Every row comes from one small tree of marks. Brackets hold a mark, then the marks that hang from it, in alphabetical order. Every link used is in the known rows. Which tree was each row made from?
Known rows
[boge movur sivum [tumil [fimu kofuz]]]: [ -2.1  31.2   6.4 -15.1 -10.6  48.8   6.7  -4.2  23.6   4.4 -22.1   4.4
 -22.5  -8.6  -3.1   6.1  -6.2 -30.2 -19.1 -14.7 -13.1  13.4  -4.7   2.7
 -46.6   1.7  44.4]
[tumil fimu [sivum [boge [movur buki sabo]]]]: [  4.7   9.1  -4.3 -15.2  -5.1  40.0  -1.1  -4.7  -4.6  12.3   1.5  14.1
 -34.5  -0.1   2.1  16.1  -2.0 -32.5 -36.7 -25.3   9.4  21.8   3.1  -7.7
 -10.6   4.5  22.8]
[movur gite]: [ 35.1  13.1 -22.2 -27.9 -25.4  30.3  11.8 -17.4 -16.6   8.7  17.5  17.4
  -7.0   2.4 -12.8  14.0  -8.8 -50.2 -12.0 -15.8   5.5  17.2 -20.1  12.3
 -16.1  16.5  29.7]
[buki [gite movur]]: [ 38.0  16.8 -20.0 -28.0 -30.5  16.4  22.7 -10.5  -2.2   3.1  27.1  13.3
  21.0  11.1 -18.5  34.5 -26.5 -25.1  13.7  -8.6   7.8  16.7 -21.4  14.9
 -19.1   6.0  38.6]
[gite [boge [tumil fimu sivum]] [movur buki [sabo rura]]]: [ 33.7  24.9 -55.3 -22.3  11.5  41.0   1.5  -5.8   8.9   4.2  23.5   5.9
   3.2   1.7  -5.6   4.5  -2.4 -39.2 -37.9 -20.0  10.7  25.3   4.1   0.8
  -2.0  -2.9  28.7]
[buki boge [gite [movur [sabo rura]]]]: [ 49.0  15.3 -28.5 -31.0 -24.2  23.8  16.3  -0.7  -6.5   3.0  19.2   4.0
  37.6  12.6 -11.6  25.7 -27.5 -20.1   8.4  -8.7  18.5  10.8 -13.4  18.6
 -11.3   8.7  19.5]
[buki [gite movur] sabo]: [ 38.6  10.9 -14.4 -21.9 -27.5  15.3  25.3 -10.1   0.4  -0.4  34.7  17.5
  36.0   9.8 -13.4  30.0 -27.8 -21.4  20.7 -10.7  11.5  17.0 -19.7  14.6
 -15.8   4.0  33.2]
[sivum [boge [movur buki gite] tumil]]: [ 25.2  13.4 -20.2 -18.1 -10.0  49.8  13.8  -1.8  16.4  13.2   6.1  15.7
 -25.7   0.2  -0.9  16.1 -10.3 -43.7 -10.4 -29.2  11.9  10.5  -6.2  -8.2
 -34.1   3.6  25.4]
[sabo [rura [buki [boge [tumil fimu]]] [movur gite]]]: [ 19.7   9.4  11.9 -24.8 -38.3  31.3   8.7  -3.1  -1.8   3.9 -11.8   8.4
  15.5  -6.8   0.2  11.9 -14.4 -12.1 -35.2 -14.0  31.5   5.6 -14.9  -7.5
 -26.9   2.3  35.9]
[tumil [fimu [sivum boge]]]: [  7.7  -0.3  -4.6 -25.3 -28.9  23.4  -2.0  -6.5 -13.2  -2.7 -19.3  22.3
  -9.5   3.9  -8.8  25.5 -31.2 -21.4 -20.2 -12.7   3.1  10.3 -19.9   3.8
 -12.0  11.7  30.3]
[gite boge movur]: [ 41.9  24.6 -47.2 -28.4  -8.7  25.6  24.3 -26.9  14.5   2.3  32.5  16.2
  27.5  11.0 -21.1  34.1 -31.2 -34.7  22.0  -5.5   8.7  19.1 -24.2  19.2
 -17.8   8.8  39.5]
[sivum [boge movur]]: [ 26.7  12.7  -4.8 -20.1 -29.2  34.4  14.1 -14.2   4.4   5.3   9.5  17.2
  -1.9   6.3 -12.8  30.2 -32.9 -28.1  16.5 -11.8   7.2   9.1 -17.4   9.1
 -29.3   8.6  32.2]
[gite [boge tumil]]: [ 34.3  10.0 -29.1 -22.9 -11.4  30.2  13.5 -19.5   5.5   1.4  18.2  19.1
   9.1   3.2 -18.0  29.0 -19.7 -28.7  17.9 -12.6   8.3  19.7 -17.5   9.9
 -27.7   5.7  41.9]
[sabo [rura [buki boge]]]: [ 33.2   7.5   0.0 -30.9 -45.3  25.7   7.4  -7.4 -12.3   0.3   1.8  18.4
  37.3  -1.2 -19.0  27.4 -30.1 -20.9   1.0  -9.6  22.3   1.1 -19.4   7.6
 -21.9  14.1  25.2]
[rura [buki boge]]: [ 14.7  -0.1   8.7 -29.1 -35.7  20.7  11.3 -12.1  -8.2   3.9  -0.7  24.0
  21.8  -2.0 -18.9  42.6 -23.6 -19.8  10.4 -12.3  21.0   8.3 -22.4   3.3
 -28.3  16.3  29.8]
[rura [buki [boge sivum] gite] movur]: [  3.0  -1.7  47.2 -25.1 -41.5  20.1  32.2  -8.7   2.5   2.7  -6.0   9.4
  28.7   1.1  -1.4  47.3  -7.7   2.0 -10.1 -11.3  35.2   1.9 -22.1  -4.5
 -42.0  -0.6  34.0]
[sivum boge]: [ 27.4   1.1  -3.1 -29.0 -31.6  26.8   2.8 -15.4 -11.8   2.5   9.3  24.7
   0.4   8.4 -13.1  35.4 -28.9 -32.3  14.6 -11.5  11.4  10.9 -21.9   8.3
 -19.7   9.0  30.2]
[tumil fimu]: [ 21.9  14.4 -10.1 -22.8 -30.3  22.0   1.3 -16.2 -16.3   2.9   7.5  17.9
  -5.0   1.3 -17.5  19.3 -18.7 -22.9  -4.1 -12.6   4.7  21.3 -17.5   8.7
 -16.0   7.6  43.4]
[gite [boge tumil] [movur buki]]: [ 33.3  22.6 -51.6 -25.5   3.6  36.0  18.3 -16.8  29.5   4.4  25.1  16.0
  14.7   6.5 -16.0  34.0 -17.9 -38.1  11.4 -18.6  12.4  16.7 -13.0   3.1
 -26.6   3.1  36.3]
[fimu sivum]: [ 14.7   5.1 -14.2 -27.6 -31.5  26.2   6.0 -15.4 -11.9  -0.9  -8.1  18.8
   3.4   2.4 -16.3  25.3 -20.1 -42.6 -25.0 -12.2  -4.2   7.3 -21.5  14.3
 -15.9  24.3  23.0]
[movur [buki [gite [boge [tumil fimu sivum]]] rura] sabo]: [ 13.1   2.4  -9.6 -18.2   2.2  31.3   4.6  12.4 -13.5   6.2  11.9  19.0
  -4.3  -5.1   1.4  15.8  12.4   0.3 -30.5 -29.2  14.6  29.8   5.6 -16.6
 -20.2  -1.0  33.7]
[sivum [boge [movur [sabo [rura buki]]] tumil]]: [ 30.5  13.5 -26.9 -21.1 -27.4  40.6   6.9  -1.9   5.4   8.3   0.4   5.4
   7.4  -4.4  -3.5   9.6 -23.6 -33.7 -10.4 -13.9  15.8   3.5  -2.5   3.3
 -23.9   1.0  26.2]
[boge [movur [buki rura] gite sabo] sivum]: [ 13.1  27.3 -24.2 -17.5   2.0  59.4  22.1   1.9   9.1  17.4  10.4   4.3
 -15.6  -8.7   5.6  -4.6  23.4 -45.9 -47.7 -31.9   7.5  10.7   2.9  -3.8
 -38.5   8.8  14.3]
[buki boge]: [ 23.6   1.5   5.1 -27.5 -29.1  26.1   7.4 -13.7  -9.3   1.7   5.1  22.7
  13.3   5.0 -19.4  40.4 -25.1 -23.8  17.5 -13.1  12.9  11.6 -22.2  10.5
 -27.2  17.7  26.4]
[movur [buki rura sabo] [gite [boge [tumil fimu]]]]: [ 24.7  11.9 -27.3 -14.9   3.4  41.5  12.0   3.9   5.2   3.5  18.9  26.9
  10.8  -8.4   0.8   1.4  -0.7 -11.0 -11.2 -30.7  18.0  22.2  -4.8 -14.6
 -28.6   0.0  34.4]
[buki [boge [movur [sabo rura]] sivum] gite]: [ 36.6  18.4  -1.6 -16.7 -20.8  40.0  26.5   3.8   1.3   5.5   8.1  -5.2
  19.1   3.8  -3.5  11.4  -8.9 -13.2  -8.5 -14.5  15.5   7.8  -4.7  14.1
 -33.3  -0.4  20.4]

Which tree is each row?
[  4.6  24.2 -17.0  -8.0  -0.7  44.2  12.8  -5.5  13.5   9.1  -0.1  -2.4
 -28.0  -8.2  -3.2  -0.5   7.1 -29.0 -26.6 -20.4   0.1  23.1   2.2   4.4
 -36.7  -8.3  41.1] : [boge [movur sabo] sivum [tumil fimu]]
[ 13.7  12.3 -23.3 -31.4  -3.8  38.4   7.3   0.9   8.6   8.4   9.4  18.3
  23.3   2.4  -8.1  38.5 -11.0 -26.3  -1.4 -23.3  19.2   8.3  -7.9  -0.6
 -28.3  19.0  10.4] : [gite [movur [buki boge rura] sabo]]
[ 17.9  22.9 -30.3 -21.8   5.7  47.6   3.6   7.1  21.0   4.4   0.4  -0.7
   5.6  -1.2  -2.9   8.6   0.4 -28.9 -30.0 -24.7  18.1  12.1   3.8  -1.8
 -27.7  -9.8  22.0] : [gite [movur [buki [boge sivum [tumil fimu]]] [sabo rura]]]
[  8.1   2.6  19.3 -17.4 -19.8  39.0  20.8   3.4   2.1  10.5   1.7  19.4
  -7.5 -12.0  -8.1  23.6  -2.1 -35.1 -25.6 -22.6  11.6  16.7  -8.1  -6.7
 -37.5  12.9  26.1] : [rura [buki [boge [movur gite] [tumil sivum]]]]
[ 26.6   0.8   5.0 -10.3 -20.3  35.3  19.3   5.5  14.7   4.2  13.8  19.3
   6.1   3.6   0.9  28.6 -21.6  -9.3  18.1 -27.3  17.8   9.5  -4.8  -9.2
 -34.5  -5.7  28.6] : [sivum [boge [movur [buki gite sabo]] tumil]]
[ 32.6  17.9 -30.9 -18.3 -11.0  28.1  19.8   1.9  -3.0   3.4   8.1  -2.0
  17.2  -5.4  -1.2  -4.0   0.2  -3.3 -23.2 -13.8  22.6  20.0  -1.2  -0.4
 -20.7 -18.9  47.3] : [movur [sabo [rura [buki [gite [boge sivum [tumil fimu]]]]]]]
[ 15.2  25.9  -8.1 -15.2 -13.6  47.5  22.2 -12.8  18.8   8.9   8.7   7.2
  -9.5  -1.5  -9.4  17.5   2.5 -40.2 -20.2 -23.9   5.1   8.4  -6.9   2.0
 -39.8   3.3  28.4] : [boge [movur buki] sivum]
[ -0.9  17.1 -22.4 -31.1  -2.4  59.0   1.4   8.3   9.5  13.2 -36.0  14.1
 -17.7  -3.8  16.8   7.2  -6.6 -51.1 -52.8 -25.6  -5.4  -3.9  -2.5  -5.8
 -24.6  35.3  -3.7] : [fimu kofuz [sivum [boge [movur [buki rura] gite sabo]]]]
[  3.3  12.9 -10.6 -16.6 -19.0  36.9   6.4  -3.1   9.8   3.6 -22.1  15.7
 -18.1   1.2  -3.1  21.5 -25.4 -20.8 -30.7 -22.6   3.3   6.0 -10.0  -6.1
 -21.6  10.8  25.6] : [tumil [fimu [sivum [boge [movur buki]]]]]
[ 39.6  30.1 -44.0 -20.2 -18.9  46.0   7.9 -13.0   2.7  10.8  11.7   0.3
   2.3   1.6  -7.4   1.9  -8.7 -47.6 -29.1 -20.3   7.4   6.3  -0.4  10.9
 -13.8  13.8  16.0] : [boge [movur buki [sabo rura]]]
[ 11.4  24.1 -16.0 -17.1 -10.6  32.9  18.3   0.7  19.1  -0.6 -30.1   7.3
  -1.5  -0.8  -1.8  16.3 -28.3  -4.5 -13.0 -10.1 -11.5  14.2 -10.9   4.2
 -31.2  14.0  44.1] : [buki [gite [boge movur [tumil [fimu kofuz sivum]]]]]
[ 17.0  20.0 -47.2 -21.8  -1.2  26.4  15.6 -10.7  21.1  -3.7  -0.8  13.3
  10.1   2.5 -15.1  24.5 -29.0 -22.7 -11.0 -10.3  -0.2  20.3 -17.4   8.8
 -20.0   5.5  43.1] : [gite [boge [tumil [fimu sivum]]] movur]
[ -1.0  14.3   8.1 -22.6  -9.1  41.1  -7.8  -6.9  -5.2   8.9 -18.0  13.0
 -32.1  -0.3   5.2  15.3 -14.4 -38.4 -27.0 -12.1  -7.6  19.2  -2.9   3.0
 -11.9  15.9  24.3] : [tumil [fimu kofuz] [sivum [boge [movur sabo]]]]
[ 13.9  10.0   8.9 -14.3 -21.9  39.3  10.1  -7.9   2.6   4.1  12.7  16.3
 -14.5  -4.7 -14.7  21.6  -7.1 -41.2 -18.1 -18.1  -5.1  19.1  -6.7   5.1
 -32.7   9.6  33.0] : [boge movur [tumil sivum]]
[ 54.0  23.8 -46.0 -30.1 -27.6  23.3  14.6  -7.7  -9.6   4.6  28.3   0.5
  28.6  11.6 -11.6  12.8 -21.8 -34.8  -5.8  -7.0  10.2  13.6 -11.7  21.6
  -3.8   6.2  25.7] : [buki [gite [movur [sabo rura]]]]
[ 46.8  16.9 -26.5 -14.6 -10.2  37.7  21.3  -1.4  -2.1   4.7  26.0   1.6
  10.5   2.4  -5.1   5.5  -8.1 -23.3 -17.9 -13.4   6.4  22.3   1.1  11.1
 -16.8   1.4  30.8] : [buki [gite [boge [movur [sabo rura]] [tumil sivum]]]]
[  5.8  12.5  -7.5 -15.7  -1.1  48.0  28.7   1.1  16.8  16.4  -3.9   2.2
 -10.6 -12.7   2.0   9.5  11.6 -38.8 -25.8 -24.0  17.4  13.5  -1.8  -2.7
 -45.4   2.0  24.3] : [rura [buki [boge [movur gite sabo] sivum tumil]]]
[ -2.9  20.8  16.8 -17.5 -16.2  42.4  -4.3  -3.6   5.0   4.1 -17.5  14.5
 -27.1  -8.2  -5.9  13.0 -10.1 -34.6 -29.8 -15.1 -17.0  20.2  -3.7   0.4
 -30.1  13.8  38.8] : [boge movur [tumil [fimu kofuz] sivum]]
[ 20.7  12.9  10.4 -10.8  -8.2  47.1  34.7  -5.3  14.3   5.7  15.7  12.8
  10.6  -3.0  -2.4  12.6  -4.8 -30.7  -2.2 -21.5  12.9  12.3 -13.0   8.1
 -41.6   5.1  20.2] : [buki [boge [movur gite] sivum] sabo]
[ 32.3  27.2 -36.4 -25.2  -0.1  34.3  31.8 -23.4  23.1   1.4  31.0   9.8
  22.5   8.1 -17.0  28.7 -15.6 -36.3   9.7  -7.6   9.5  17.4 -20.8  17.1
 -28.9  -2.2  40.1] : [gite [boge sivum] movur]
[  2.5   7.1  26.3 -28.1 -15.1  25.7   1.6  11.2   3.3  -0.6 -12.9  18.8
   3.0   1.9  -6.3  39.0 -20.3 -11.9  -4.2 -12.9  -1.4  21.6 -10.4  -2.1
 -26.9   9.1  35.9] : [buki [boge [tumil [fimu kofuz] sivum]] [gite movur]]
[ 17.4  -5.5  22.3 -22.4 -29.1  30.0   7.7   0.4  -9.0  -3.8  11.0  32.9
  40.7  -1.8 -12.6  34.9 -24.1  -4.6  21.7 -17.2  16.8   7.6 -18.3   3.8
 -35.3  17.4  18.9] : [buki boge rura sabo]
[ -6.7  19.0  -8.5 -22.0  -2.4  54.1 -12.2  11.8  16.7  10.5 -30.1  14.6
 -22.1  -7.7  10.7  12.5 -10.8 -18.8 -17.7 -26.1   1.0   7.8   6.6 -15.7
 -36.9  11.0  23.8] : [sivum [boge [movur [buki rura] sabo] [tumil [fimu kofuz]]]]
[ 29.3  10.2  -4.8 -11.2 -32.2  32.4  12.6  11.6   2.0  -4.0  -8.3  12.0
  18.0   4.2   4.2   5.4 -32.3   0.6 -26.5 -21.7  12.3   1.2  -5.6  -4.2
 -12.2   1.0  19.6] : [tumil [fimu [sivum [boge [movur [buki gite [sabo rura]]]]]]]
[-13.0  16.1  40.0 -11.2  -7.3  53.8   7.6  16.1  26.6  -3.0 -24.4  18.1
  14.8 -14.4   3.7  13.7 -12.2   3.6   0.3 -20.1  -0.9   6.6  -2.8  -7.4
 -62.3   4.1  29.5] : [buki [boge movur sivum [tumil [fimu kofuz]]] rura sabo]
[  6.6   6.2  -3.4 -20.5   0.9  39.7   8.9  -7.0  -8.6   7.9  10.0  12.3
 -10.1  -6.7  10.8   6.0  14.7 -20.7 -52.9 -19.4  17.2  27.2  -3.9  -7.9
 -20.0   5.9  33.4] : [buki [rura [movur [gite [boge [tumil fimu sivum]]] sabo]]]
[ 24.6   4.8  13.6 -19.5 -15.8  24.6  33.7  -0.6  12.8  -2.6  24.2  15.1
  41.2   7.8  -9.3  37.6 -18.1  -9.4  22.9 -14.2  19.6  12.6 -18.5  10.0
 -34.8  -3.9  26.6] : [buki [boge sivum] [gite movur] sabo]
[ 24.6  22.0   1.5 -29.3 -36.8  24.1  11.7  -9.6   7.8  -1.3 -17.9   4.0
  32.1  -0.4   3.8  17.1 -26.0   3.8 -16.7  -1.7  19.9   5.2 -14.8  -3.8
 -23.6   1.3  50.5] : [sabo [rura [buki [gite [boge [tumil [fimu kofuz]]]]] movur]]
